Each row comes from the steps of one walk. Every step used is in the known rows, and no mark comes twice. Write the walk behind each row, first mark first.
Known rows
dogi, pofu: [-1.83 -1.76 -2.83 -0.74 -0.69  0.92  2.83  2.02  0.50  0.26 -0.64 -0.10
  2.82  0.76 -0.79 -1.51 -3.74 -0.67 -0.72 -1.40 -2.19  2.55]
dobi, feme, siso, dogi, pofu: [-3.08 -1.06 -0.42  2.71 -1.34  0.52  0.94  4.65 -3.00  2.70 -2.67 -3.30
  0.66 -0.12 -1.41 -0.29  4.55 -1.43  2.64 -3.47 -2.53  0.12]
fazus, siso: [ 1.15  0.58 -0.99 -1.32  1.46  2.20  1.13  0.48  2.61 -5.76 -1.58  0.21
 -0.91 -0.01 -1.42 -1.83 -1.66 -5.72 -2.47  6.09  0.09 -0.10]
dogi, pofu, viruv: [-3.99 -2.50  0.67  0.82 -0.88 -0.47  4.68  0.80  2.13  2.99  0.28  2.33
  0.28  1.71 -0.67 -1.03 -2.88  2.58 -1.78 -1.94 -1.36  1.12]
siso, viruv, pofu, fazus: [ 2.05  1.27  2.86 -1.43  2.28 -1.18  0.87 -4.86 -0.45  1.37  3.54  1.24
 -2.37  1.99 -0.28 -1.97  0.88  2.80  0.49 -0.14 -0.53  1.60]
dogi, siso, viruv, pofu, rituk: [ 1.13  1.51  0.03 -1.32 -1.09 -0.80 -2.76  3.19 -1.18  5.29  2.54 -1.00
 -3.00  0.70  3.87 -0.24  1.34  4.00 -0.94 -1.90 -0.12  0.92]
nove, pofu, viruv, siso, feme: [ 1.06 -1.81  0.47  3.96 -1.18 -2.07 -1.30 -4.91 -3.17  1.41  1.16 -0.73
  0.23  2.00 -0.09  0.50  0.17  1.83 -3.97 -1.07  3.08 -3.82]
feme, siso, dogi, pofu, viruv: [-4.87 -0.69 -0.07  2.49 -2.16 -0.69  3.51 -0.44 -1.93  3.84 -1.12 -1.19
 -1.68  1.22  0.57 -0.14  1.77  1.98  0.68 -4.21 -1.99 -0.26]
dobi, feme: [ 0.64 -2.00  0.22  0.91  3.24  2.38  1.27  2.66  3.09 -1.12 -1.81 -0.35
  2.04 -1.17 -2.75 -0.29  0.22 -1.35 -0.30  2.09 -0.32  0.32]
siso, feme, dobi: [ 2.10 -1.92 -0.90 -0.93  1.22 -0.29 -3.02 -2.63  0.65 -3.75 -4.14  0.66
  0.55  0.89 -2.58 -1.77  2.46 -1.88  1.22  2.31  2.26 -0.74]
dobi, feme, siso, viruv, pofu, rituk: [ 0.46  0.88  4.16 -0.66  0.69  1.14 -3.42  5.19 -0.11  4.13  1.56 -3.50
 -3.10 -0.12  1.02  0.97  7.10  0.67  0.59 -1.05  1.15 -1.76]
viruv, pofu, rituk: [ 0.72  0.62  0.89 -1.06  0.03  1.48 -0.45  1.53  1.06 -0.23  4.29 -4.70
  0.50  0.32  3.30  0.02 -0.08  0.43 -0.84 -1.54 -1.35 -0.27]
nove, pofu: [ 0.15 -1.30 -5.56  1.49  0.43  2.11  3.18 -1.88  0.51 -2.20 -0.84  0.12
  3.67 -1.70 -0.87 -0.28 -5.99 -1.24 -1.88  0.96 -1.28  0.79]
nove, dobi: [ 0.74 -0.76 -5.42  0.86  0.43  1.32  2.51  0.58  1.10 -1.15 -3.30 -1.01
  2.33 -2.32  1.02  0.30 -2.56 -3.11  0.82  1.10 -4.93  0.36]
dogi, pofu, fazus, siso: [-0.63  1.16  2.22  2.01 -1.96 -2.93  3.04  1.62  1.34 -3.64  2.22  2.67
 -0.75  2.59 -1.37 -1.91 -2.43 -3.56 -0.33  3.56  0.32  1.15]
rituk, pofu, viruv, siso, feme, dobi: [ 2.19 -0.50  2.79 -1.09  0.38 -2.91 -7.80 -2.00 -1.23 -0.31 -1.17  4.43
 -2.15  4.77 -2.01  1.64  4.02  2.73  1.98 -1.30  6.85 -6.65]
pofu, viruv, siso: [ 0.97 -0.29  1.93  1.94  2.29  0.61 -0.62 -0.30  1.39  0.24  0.72 -1.18
  0.10  1.33 -0.12  1.63  0.04  1.88 -3.10 -0.53  1.40 -2.53]
pofu, rituk, siso: [-0.47  1.39 -1.44 -2.38 -0.77  0.99 -0.52 -0.41  3.57 -1.85  2.17  0.79
  2.85 -4.69  2.53  3.06 -5.94  0.95 -1.20  1.29  2.44  1.65]
rituk, siso, dogi, pofu, viruv: [-6.00 -0.50 -0.01 -1.56 -3.01 -1.38  3.28 -3.42 -1.93  3.72  0.26  3.32
 -0.23 -2.13  0.90 -0.01 -3.14  4.30 -0.07 -4.19 -1.80  2.40]
viruv, siso: [ 3.04  0.60 -1.57  0.39  2.37  1.99 -2.33  0.85 -0.21 -2.36 -0.22 -3.56
  2.68  0.43 -0.25  1.24 -0.76 -1.29 -1.96  0.01  0.42 -1.02]
nove, dobi, feme: [ 0.49 -1.88 -2.22  2.61  1.08  1.08  1.75  4.59  1.44  0.38 -3.87 -0.85
  2.14 -2.65 -1.07  0.43  0.91 -3.40  1.75  1.32 -4.49 -0.56]
dobi, feme, siso: [ 0.64 -1.05 -0.73  2.43  1.56  2.83 -0.30  4.94  1.69 -1.57 -3.74 -1.33
  1.94 -1.60 -1.99  2.24  2.28 -2.78  1.58  1.57  0.62 -1.39]
siso, feme: [ 1.92 -2.29 -1.90 -0.92  1.20  0.09  0.18 -5.21  0.22 -1.86 -1.26 -0.80
  1.04  0.76 -0.74 -2.00 -0.29 -1.16 -1.58  2.09  1.45  0.46]

Write each row's walk
[-0.32  1.84 -0.36 -5.14  0.81  0.48 -1.08 -2.93  3.05  1.65  1.97  2.66
 -0.52 -4.19  1.44  1.28 -4.40  2.86 -2.75  2.09  3.58  2.93]
pofu, rituk, siso, viruv
[ 2.43 -1.45 -2.83  1.59 -1.40 -2.05 -4.69  1.54 -1.29 -1.74 -5.60  2.41
  0.26  0.85 -0.93 -0.20  2.28 -0.30  2.55  1.30  2.28 -0.82]
dogi, siso, feme, dobi
[ 2.08  2.31  3.72  0.73 -0.29 -1.11  0.53 -0.45 -0.09 -5.44  3.32  0.16
 -2.24  2.29  0.34 -1.54  0.82 -3.59  0.79  3.36 -0.92 -1.05]
viruv, pofu, fazus, siso
[-0.78 -0.39  0.46  2.59 -0.76 -2.57  4.01 -0.16  1.55 -0.24  2.63  1.82
  2.48  1.95 -0.71 -0.67 -4.18  1.14  0.82 -0.72 -0.52  2.54]
dogi, pofu, fazus
[-3.27  0.56 -1.34 -2.40 -3.95 -0.67  0.38  2.91  1.33  1.09  2.55  1.24
  3.35 -3.10  2.62  2.26 -6.38  1.38 -0.61 -1.86  0.87  2.80]
dogi, pofu, rituk, siso
[-2.88  1.63 -0.32  0.37 -2.97 -3.54  2.69 -4.51 -2.52  0.49  2.64  2.75
  2.00 -2.02  0.74  0.34 -4.39  2.87  2.50 -3.13 -1.03  3.77]
rituk, siso, dogi, pofu, fazus
[ 4.25 -0.38  0.51  0.09  1.09 -0.96 -7.32 -0.55 -2.18 -3.51 -3.25 -2.21
  1.00  2.11 -1.91  0.00  4.99 -2.25  0.42  0.56  3.44 -3.06]
viruv, siso, feme, dobi
[-4.86 -1.63  0.92  0.95 -0.58 -1.13  5.07 -2.72 -0.64  4.29  0.88 -0.11
 -1.55  1.69 -0.10 -2.78 -0.10  3.39 -1.30 -3.83 -2.95  1.33]
siso, dogi, pofu, viruv
[ 0.43 -0.88 -3.21  4.14 -0.49  1.62  0.10  6.86  0.23 -0.06 -5.88 -1.87
  1.99 -3.10 -0.40  3.06  2.99 -4.73  3.72  0.83 -3.54 -2.20]
nove, dobi, feme, siso
[ 3.09  1.00  4.65  0.45 -1.64 -3.35 -1.24 -4.43 -2.62 -4.78  3.25 -0.06
 -3.50  3.74  0.37 -2.85  3.84 -3.71  0.51  3.71  1.35 -1.90]
viruv, pofu, fazus, siso, feme
[-0.40  1.70  0.01 -3.62 -2.37  1.12 -2.20  0.79 -0.26 -0.81  3.69 -1.21
  1.77 -3.53  4.23  2.57 -2.97  1.43  0.39 -1.94 -0.27  0.63]
viruv, pofu, rituk, siso
[-3.32  0.05  1.96  3.68 -2.15 -0.90 -0.03  6.16 -0.92  3.96  1.15 -5.44
 -0.06 -0.23  1.12  0.72  4.92 -0.41  1.45 -3.46 -0.40 -0.52]
dobi, feme, siso, dogi, pofu, rituk
[ 2.25  1.91  2.13  1.97  1.24 -1.24  2.35 -1.72  3.52 -6.36  1.69  2.08
 -1.36  1.03 -1.34 -0.98 -2.07 -3.96 -0.91  6.73  1.80 -0.12]
pofu, fazus, siso
[ 2.34  2.44  3.29 -0.83  2.80 -1.66  1.75 -4.24  3.23 -2.94  1.42  4.07
 -4.58  1.50 -2.48 -2.82 -0.52 -2.14 -2.41  7.45  2.94  1.13]
pofu, fazus, siso, viruv
[ 1.00  0.83 -1.38 -3.36  0.90  2.64 -1.72 -0.37 -2.65  1.43 -1.90 -1.62
 -2.12  0.45  0.55 -0.43  3.24 -0.27  0.84 -1.33 -1.37  0.00]
feme, siso, viruv, pofu
[ 1.39  0.00 -3.77 -0.95  1.38  0.37 -0.24  0.36  0.25  3.05 -2.96  3.10
 -1.33 -0.32 -0.34 -0.81 -1.87  2.45 -1.41  1.53  0.49  2.52]
dogi, siso, viruv
[-1.35  2.64  0.28 -3.36 -2.03  0.52 -1.85 -2.81 -2.93  0.64  4.18 -3.63
 -0.01 -3.46  4.86  1.00 -0.37  2.16  0.83 -3.88 -1.94  0.98]
viruv, pofu, rituk, siso, dogi
[-1.09 -1.14 -0.64 -1.98  1.79  0.52  1.53 -2.75  3.59  0.70  0.86  6.10
 -0.91  1.91 -0.91  1.14 -4.28  3.73  0.23 -0.08  2.63 -2.31]
rituk, pofu, viruv
[-1.91 -0.98  2.13  1.91 -0.98 -1.04  0.23  3.01 -0.74  3.10  1.28 -0.70
  0.74  2.93 -0.02  0.76 -0.42  2.44 -2.59 -3.65 -0.16 -1.22]
dogi, pofu, viruv, siso
[-0.23  1.02 -1.33 -7.35 -0.08  2.01 -1.89 -3.33 -2.75  1.33 -0.51  2.84
 -0.56 -2.91  0.71 -0.26 -1.70  1.98  0.13 -1.22 -1.25  2.54]
rituk, siso, viruv, pofu
[ 0.63 -0.37  1.83 -1.65  1.52  2.52 -2.52  3.59 -2.25  2.94 -2.42 -1.45
 -2.27  0.05 -1.39 -0.07  6.80 -0.52  1.78 -1.09 -0.94 -1.03]
dobi, feme, siso, viruv, pofu
[ 0.07  0.83 -3.69  1.01  1.34  2.29  0.85 -2.64 -1.35 -1.59 -2.66 -4.07
  0.26 -1.25  0.55  0.31  1.44 -1.66  1.08 -0.63 -1.42 -0.02]
feme, siso, dogi
[ 1.60  1.05  5.03  1.82  1.38 -0.98 -1.45  1.38 -1.25  2.30  0.98  0.54
 -2.75  1.23 -1.46  0.71  6.43  1.26  3.42 -0.44  0.74 -1.13]
dobi, feme, siso, viruv, pofu, fazus
